Every row comes from one small tree of marks. The marks that hang from a mark follow it in brackets, in the order of their numbers. Every link used is in the known rows. Which tree was each row made from?
Known rows
z_266{z_876}: -1.48  0.24  -4.52  0.06  1.02  -0.05  -0.97  -0.12  1.58  -1.05  -0.10  -0.15  1.77  -1.43  1.64  -0.60  0.03  -1.10  -0.65  -0.62  -1.26  0.23  0.70  0.36  -0.33  0.10  -0.40  0.47  1.28
z_568{z_521{z_876}}: -1.31  -0.24  -4.74  1.51  -0.16  0.61  1.13  -1.42  -0.39  -0.63  0.32  0.26  -0.05  4.09  -1.33  -0.57  -1.88  0.17  0.92  1.33  1.28  2.93  0.80  0.05  -0.62  -0.99  -2.35  -0.74  -0.13
z_521{z_876{z_266} z_890}: 2.54  1.55  -2.54  -0.56  1.58  -0.01  -2.10  -1.15  -2.75  -1.66  -0.12  1.01  -0.70  0.12  -0.15  0.19  0.40  1.64  1.50  -0.36  -2.47  -1.15  -0.80  0.51  -0.04  -1.56  0.78  2.22  0.78
z_876{z_521{z_92 z_890}}: 2.60  -0.46  4.53  -1.98  -0.01  -1.95  -1.17  -0.38  -3.37  -0.64  0.83  0.28  -0.68  -1.36  -2.42  0.37  0.10  -0.59  2.97  1.09  -1.54  -1.44  -1.45  -0.01  0.08  -0.45  0.34  1.76  0.64
z_92{z_266{z_568{z_521{z_890}} z_876}}: 0.69  -2.26  -2.24  1.39  -0.17  -0.09  -2.33  -1.65  -3.02  -1.38  -0.47  -0.54  -1.09  -0.92  3.91  -0.75  1.20  -0.46  -0.41  0.45  0.20  3.00  -2.24  0.42  -1.42  1.35  1.46  3.54  0.68
z_890{z_521{z_568 z_876{z_266}}}: 6.92  2.95  -2.26  -0.70  0.59  1.46  -0.82  -0.80  -3.90  -0.67  0.39  1.00  -0.79  2.36  0.64  0.47  -0.94  -1.08  1.41  -1.23  -2.32  -1.56  0.01  1.29  -0.40  0.41  2.68  0.03  0.91
z_92{z_266{z_876{z_521}}}: 0.33  -1.87  -0.22  0.34  0.86  -1.08  0.06  0.32  -2.97  -3.03  1.56  0.24  2.19  -2.80  3.43  -0.44  0.94  -0.61  -0.44  0.56  -0.34  -1.46  0.76  0.66  -0.09  4.88  -0.17  1.56  2.53
z_568{z_266}: 0.31  2.14  -0.92  1.09  0.81  -0.30  0.71  -0.09  -1.02  0.51  -0.16  0.45  1.49  1.68  -0.35  0.23  -0.01  1.39  0.58  1.64  -0.80  -0.33  -1.86  1.52  -0.36  -0.24  1.45  0.66  0.15
z_890{z_521}: 0.64  2.07  1.03  0.01  0.46  0.48  -0.73  0.03  -1.79  -0.40  -0.74  -0.15  -0.67  1.77  -1.01  -0.07  -0.87  -1.85  0.41  -0.61  -0.77  -1.67  -0.73  -0.19  -0.54  -0.32  0.14  -0.38  -0.82
z_890{z_266 z_521{z_92}}: 3.69  3.65  -0.50  1.25  -2.17  0.12  -1.01  0.49  1.28  0.84  -0.84  0.29  2.01  2.63  -3.03  0.41  0.06  -2.76  3.67  -0.80  -1.79  -2.45  -2.49  1.34  -0.41  -1.13  0.08  -0.31  -1.12
z_568{z_521{z_92 z_890{z_266{z_876}}}}: 3.49  1.64  -5.08  1.43  -0.97  -0.38  -2.02  -1.28  2.72  0.23  -1.24  0.04  2.28  1.28  -2.39  -0.65  0.34  -2.37  2.80  -0.22  -2.29  2.65  -1.92  1.83  -1.28  -2.29  0.00  1.68  -0.73
z_568{z_266 z_521{z_92 z_876 z_890}}: 0.05  3.78  -6.21  1.39  -0.56  -0.55  0.30  -1.99  -3.02  0.39  -0.85  1.18  -0.20  5.33  -3.60  -0.19  -0.98  0.86  4.38  2.77  -1.96  1.96  -2.99  1.33  -0.71  -3.40  -0.61  1.69  0.74
z_266{z_568}: -0.80  -1.71  1.99  0.02  -0.43  -0.56  -0.29  -0.14  -0.51  0.14  0.26  -0.70  -0.30  -0.40  2.41  0.62  0.93  0.62  0.27  0.93  1.23  1.14  -1.46  0.09  -0.13  0.39  0.30  0.90  0.35
z_876{z_521{z_92 z_568{z_266} z_890}}: 7.24  1.78  4.19  -2.11  0.11  -1.50  -0.87  -0.97  -5.83  0.95  1.31  1.04  1.09  -0.15  -2.18  0.92  -0.09  0.18  3.56  2.17  -3.14  -0.92  -3.10  1.97  -0.41  0.27  5.21  1.53  0.44
z_92{z_266{z_568{z_521} z_876}}: -1.51  -2.66  -3.27  2.14  -0.45  -0.06  -0.02  -0.69  -0.55  -1.88  -0.23  -0.69  0.54  -0.17  4.96  -0.42  1.29  -0.46  -0.80  1.16  1.70  3.04  -1.38  0.63  -0.89  3.04  0.45  2.69  1.61
z_568{z_266{z_876} z_521{z_92 z_890}}: 1.14  2.88  -6.05  0.89  0.60  -1.03  -0.66  -1.31  -0.39  -0.96  -0.97  0.29  0.94  1.96  -1.41  -0.67  0.18  -0.82  2.20  1.79  -2.30  2.14  -3.11  1.74  -1.23  -2.01  0.83  3.07  0.57
z_568{z_266 z_521{z_92 z_876}}: -0.58  2.50  -8.14  2.34  -0.84  -0.32  2.19  -1.20  -1.49  0.50  0.51  1.19  0.69  5.83  -2.57  -0.01  -1.21  0.61  3.52  3.06  -0.37  1.86  -1.92  1.89  -0.37  -1.79  -1.63  0.66  1.70
z_568{z_521{z_876 z_890{z_266}}}: 2.67  1.17  -3.34  1.79  -1.11  0.79  -1.74  -2.01  -0.94  0.56  -1.09  0.59  1.39  4.19  -2.81  -0.43  -1.44  0.54  2.90  -0.21  -1.16  2.94  -0.92  0.89  -1.56  -2.88  -0.55  -0.57  -2.89
z_890{z_521{z_92{z_266}}}: 1.96  2.01  -1.80  1.08  -1.40  -0.06  -0.26  0.47  -2.63  -0.39  -0.50  0.97  -1.52  1.99  0.04  0.16  1.24  -2.21  2.27  -0.42  -0.94  -3.23  -2.16  0.57  0.22  1.75  -0.47  1.68  1.91
z_92{z_266{z_876}}: -1.10  -0.31  -5.39  1.54  0.10  -0.01  -0.97  -0.05  0.00  -1.66  -0.14  0.53  1.98  -1.53  3.88  -0.58  1.36  -0.37  -0.89  -0.63  -0.93  -0.84  0.23  0.92  -0.14  2.47  -0.04  1.64  2.65

Write each row's tree
4.13  4.93  -5.01  -0.18  -0.09  0.13  -0.73  -0.67  -2.29  0.63  -0.08  0.72  2.28  1.92  -0.28  -0.04  -0.25  -3.09  2.48  -0.12  -4.26  -1.22  -2.49  2.54  -0.85  -0.30  3.33  0.79  2.02
z_890{z_521{z_92 z_568{z_266{z_876}}}}
1.21  -3.17  3.26  0.06  -1.57  -2.26  1.57  0.60  -3.64  -1.15  1.69  0.11  -0.11  -1.74  2.98  1.09  2.03  0.38  2.27  2.03  1.50  -0.89  -2.48  0.65  0.61  4.16  -0.11  2.79  2.73
z_876{z_521{z_92{z_266{z_568}}}}
6.59  1.55  -2.18  -1.34  1.03  0.72  -2.41  -1.94  -3.99  -0.08  0.19  1.26  -1.26  -0.06  1.13  0.45  0.19  1.36  1.52  -1.17  -3.61  -0.24  -0.17  1.19  -0.25  -1.26  3.07  1.25  0.89
z_521{z_568 z_876{z_266} z_890}
0.35  -0.74  2.52  -1.77  2.00  -1.38  -2.37  -0.67  -3.79  -2.22  1.09  -0.30  1.55  -2.97  0.59  -0.54  -0.41  -0.70  -0.22  0.43  -2.14  -0.88  0.52  0.16  -0.79  0.71  1.08  1.21  -0.04
z_266{z_876{z_521{z_890}}}
7.51  2.34  2.32  0.19  -1.56  1.37  -1.74  -0.62  -1.09  2.43  -0.48  0.43  2.24  2.41  -1.03  0.24  -0.96  -2.67  1.47  -1.96  -2.20  -1.01  -1.25  1.73  -0.96  0.56  3.61  -1.61  -2.80
z_890{z_266 z_521{z_568}}
-1.18  3.63  -4.42  0.10  -0.98  0.12  -0.37  -0.60  -2.05  -0.72  0.05  0.90  -0.19  3.44  -1.77  -0.21  -0.82  -1.91  4.07  0.56  -2.18  -2.07  -0.77  0.24  0.03  -1.62  -2.62  -0.77  1.68
z_890{z_521{z_92 z_876}}
1.70  -2.88  1.69  1.40  -0.93  -0.10  -1.43  -1.62  -3.28  -0.45  -0.89  -0.22  -2.79  1.26  2.39  -0.06  0.58  0.97  0.31  0.95  1.55  2.52  -3.23  0.20  -1.09  1.19  1.01  3.31  -0.68
z_92{z_266{z_568{z_521{z_890}}}}
1.38  0.97  -0.59  0.81  -1.38  -0.16  -2.64  -1.59  -2.46  1.36  -0.54  0.19  2.92  1.81  0.41  0.45  0.93  2.01  3.28  0.47  -1.87  0.90  -2.28  1.08  -0.95  -1.87  1.12  -0.03  -1.84
z_521{z_876 z_890{z_266{z_568}}}
3.22  5.62  -5.14  0.29  -1.07  0.38  0.25  -1.21  -4.74  2.02  0.50  1.56  1.47  5.01  -2.07  0.42  -1.27  -1.20  4.38  1.58  -4.16  -1.32  -2.45  2.09  -0.42  -0.97  1.50  -0.39  1.58
z_890{z_521{z_92 z_568{z_266} z_876}}
5.69  -0.27  4.34  -1.03  0.67  -0.75  1.24  -0.26  -5.17  0.70  1.95  0.49  2.26  0.30  -0.07  0.94  -0.73  0.69  0.73  2.55  -1.20  0.13  -0.95  2.25  -0.62  2.37  4.64  0.32  -0.32
z_876{z_521{z_568{z_266}}}
4.48  0.49  -7.00  0.07  -1.58  -0.05  -0.70  -0.71  -0.59  0.54  0.69  1.13  1.52  -1.45  3.27  -0.31  1.91  -1.67  0.94  -0.75  -2.58  0.04  -0.20  1.68  0.39  2.58  1.78  1.85  4.30
z_521{z_92{z_266{z_876}} z_568}
0.77  -1.56  -1.10  1.16  -1.99  -1.24  0.27  0.24  -1.81  0.09  0.22  0.39  -0.88  -0.30  3.47  0.77  2.52  0.46  2.07  1.33  0.86  -0.54  -2.90  0.97  0.70  2.24  0.06  2.78  3.23
z_521{z_92{z_266{z_568}}}
-0.85  1.27  -3.82  1.11  -1.10  -0.75  -1.25  0.09  -1.85  -1.34  -0.22  -0.02  0.49  -0.05  3.97  0.06  2.09  -2.31  1.83  0.49  -1.27  -1.57  -2.91  1.13  -0.15  2.33  -0.01  2.65  3.21
z_890{z_521{z_92{z_266{z_568 z_876}}}}
1.42  1.76  -4.23  1.87  -1.17  -0.61  2.36  -0.31  0.28  0.04  -0.52  0.46  0.33  4.05  -2.88  0.36  -0.74  -0.06  2.26  2.65  0.04  2.29  -2.69  1.76  -0.39  -1.15  0.10  1.89  0.30
z_568{z_266 z_521{z_92}}
8.47  -1.22  4.31  -1.84  -1.04  -1.10  -1.54  -0.92  -6.42  0.15  1.73  1.36  -0.52  -1.85  0.32  0.49  0.77  -0.61  2.99  0.56  -2.31  -1.41  -1.53  0.96  0.01  2.97  3.58  2.34  1.88
z_876{z_521{z_92{z_266} z_568 z_890}}
-0.83  0.91  -8.16  1.25  -0.87  -0.73  -0.54  0.02  0.57  -0.92  -0.27  0.88  1.61  -1.23  3.03  -0.34  2.10  -1.58  1.40  0.14  -1.75  -1.29  -0.78  1.08  0.42  1.98  -0.87  2.30  4.22
z_521{z_92{z_266{z_876}}}
3.93  -1.58  1.73  -1.96  1.11  -0.51  -0.70  -0.57  -2.50  -0.98  2.04  -0.23  2.79  -2.46  1.79  -0.30  -0.43  -1.67  -0.49  0.32  -1.44  0.91  2.06  0.82  -0.52  2.47  2.93  -0.23  1.40
z_266{z_876{z_521{z_568}}}
4.32  3.44  -3.56  -0.54  0.12  0.43  -1.63  -2.45  -6.02  2.17  -0.13  1.51  1.68  2.81  -0.09  0.10  -0.45  1.98  2.39  1.24  -4.36  0.92  -1.78  1.75  -0.94  -1.59  3.58  0.15  -0.07
z_521{z_568{z_266} z_876 z_890}
1.30  1.37  -0.48  0.36  0.81  0.19  -0.56  -0.32  -3.52  -2.01  0.15  0.21  -1.02  2.11  1.88  0.75  0.33  0.12  1.70  0.08  -0.32  -1.23  -1.66  0.73  -0.29  0.15  0.47  1.08  0.85
z_890{z_521{z_876{z_266{z_568}}}}
-0.20  -0.55  -1.94  0.51  0.88  -0.30  -0.09  -0.50  -1.41  -1.28  0.67  0.26  -0.40  0.60  3.35  1.00  1.09  2.09  1.32  1.22  -0.11  0.54  -0.64  0.81  0.29  0.07  0.42  1.49  2.04
z_521{z_876{z_266{z_568}}}
-0.49  2.71  -4.28  1.51  0.56  0.32  -0.88  -2.28  -4.37  0.09  -0.56  0.86  0.36  4.88  -2.36  -0.45  -1.83  1.82  2.06  2.37  -1.79  2.27  -1.84  1.22  -1.36  -2.72  0.07  0.93  -0.76
z_568{z_266 z_521{z_876 z_890}}
0.75  1.11  1.24  -0.72  2.44  -1.64  -1.78  -0.80  -3.93  -1.42  0.41  0.07  2.57  -1.44  0.34  -0.17  0.04  0.15  0.50  1.96  -3.28  -1.04  -1.28  1.13  -1.05  0.72  2.64  1.96  0.38
z_568{z_266{z_876{z_521{z_890}}}}
3.30  -1.08  4.13  -0.64  -0.71  -1.96  -1.00  -0.12  -4.97  -1.13  0.75  1.01  -0.97  -1.57  -0.20  0.36  1.44  -0.19  2.89  1.78  -1.22  -2.71  -2.21  0.23  0.22  2.30  0.04  3.08  1.86
z_876{z_521{z_92{z_266} z_890}}
1.96  -0.25  -5.09  1.47  0.65  0.84  0.69  -0.70  -0.12  -2.31  0.18  0.54  -1.50  2.99  -0.48  0.06  -1.01  0.71  0.85  0.92  1.19  2.09  0.38  0.70  -0.27  -0.50  -0.77  1.13  0.76
z_568{z_521{z_876{z_266}}}
-0.17  2.07  -0.75  1.64  -1.63  0.68  -1.30  -0.60  -1.63  0.84  -0.06  0.02  3.46  3.92  0.27  0.63  -0.42  -0.24  2.96  0.38  -0.70  -0.57  -2.08  1.46  -0.95  -0.79  -0.26  -1.59  -1.89
z_890{z_266{z_568} z_521{z_876}}
5.78  1.81  -5.71  -0.80  -0.53  -0.03  0.11  -0.76  -1.06  -0.02  1.41  1.64  0.10  0.87  0.53  0.75  0.95  0.43  3.03  -0.11  -2.16  -0.40  -0.24  1.85  0.81  -0.38  1.64  1.37  3.19
z_521{z_92 z_568 z_876{z_266}}
6.29  2.23  1.55  -1.00  0.52  0.25  -2.01  -1.82  -4.36  2.25  -0.83  0.85  0.83  0.80  -0.41  0.20  -0.19  1.26  0.91  0.98  -3.28  0.73  -2.60  1.61  -0.92  -0.90  5.65  0.88  -0.95
z_521{z_568{z_266} z_890}
6.48  3.50  -3.98  -0.42  -2.33  0.38  -2.59  -1.99  -1.94  3.30  -0.06  1.67  3.18  2.26  -2.18  0.23  0.46  0.16  4.88  -0.65  -4.23  0.35  -1.81  2.07  -0.38  -2.59  1.81  -0.68  -0.48
z_521{z_92 z_568 z_876 z_890{z_266}}
3.27  -2.53  5.07  -0.94  0.41  -2.61  1.40  0.89  -1.42  -2.45  1.84  -0.34  -1.10  -1.98  1.61  1.77  1.91  0.33  2.41  2.02  1.34  -0.72  -2.02  0.91  0.70  2.04  1.50  3.66  2.46
z_876{z_266{z_568} z_521{z_92}}
1.03  1.99  -6.65  0.51  0.02  -0.68  0.62  0.00  0.26  -1.02  0.65  1.25  -0.73  0.90  0.17  0.60  0.93  0.68  2.99  0.41  -1.38  -1.35  -0.55  1.27  0.89  -0.99  -1.26  1.75  3.55
z_521{z_92 z_876{z_266}}
1.10  2.81  -2.77  1.16  -1.59  -0.57  -1.35  0.01  1.47  0.00  -0.40  -0.57  3.30  1.38  0.82  0.36  1.25  -3.23  3.49  -0.28  -1.81  -0.37  -3.22  1.75  -0.85  -0.27  0.72  0.66  0.11
z_890{z_266{z_568 z_876} z_521{z_92}}
3.68  4.39  -3.41  -0.04  1.01  0.82  -1.21  -0.96  -3.20  0.49  -0.11  0.21  2.44  1.89  1.12  -0.32  -0.92  -2.34  0.29  0.13  -3.85  -0.79  -1.77  2.06  -1.23  0.73  4.18  0.33  0.37
z_890{z_521{z_568{z_266{z_876}}}}
4.35  1.76  -1.99  -1.72  0.00  0.81  -2.55  -2.49  -4.36  1.26  -0.03  1.16  0.33  1.03  -0.04  -0.24  -0.22  0.60  1.79  -0.22  -3.46  1.26  0.03  0.19  -0.63  -1.86  1.70  -0.79  0.22
z_521{z_568 z_876 z_890}
5.51  2.33  -4.93  0.14  -1.14  0.53  -1.46  -0.62  -2.38  -0.21  0.19  1.05  1.29  0.44  2.27  -0.37  1.12  -3.75  1.97  -1.42  -2.98  -1.99  -0.98  1.60  -0.37  2.45  2.15  1.29  3.38
z_890{z_521{z_92{z_266{z_876}} z_568}}
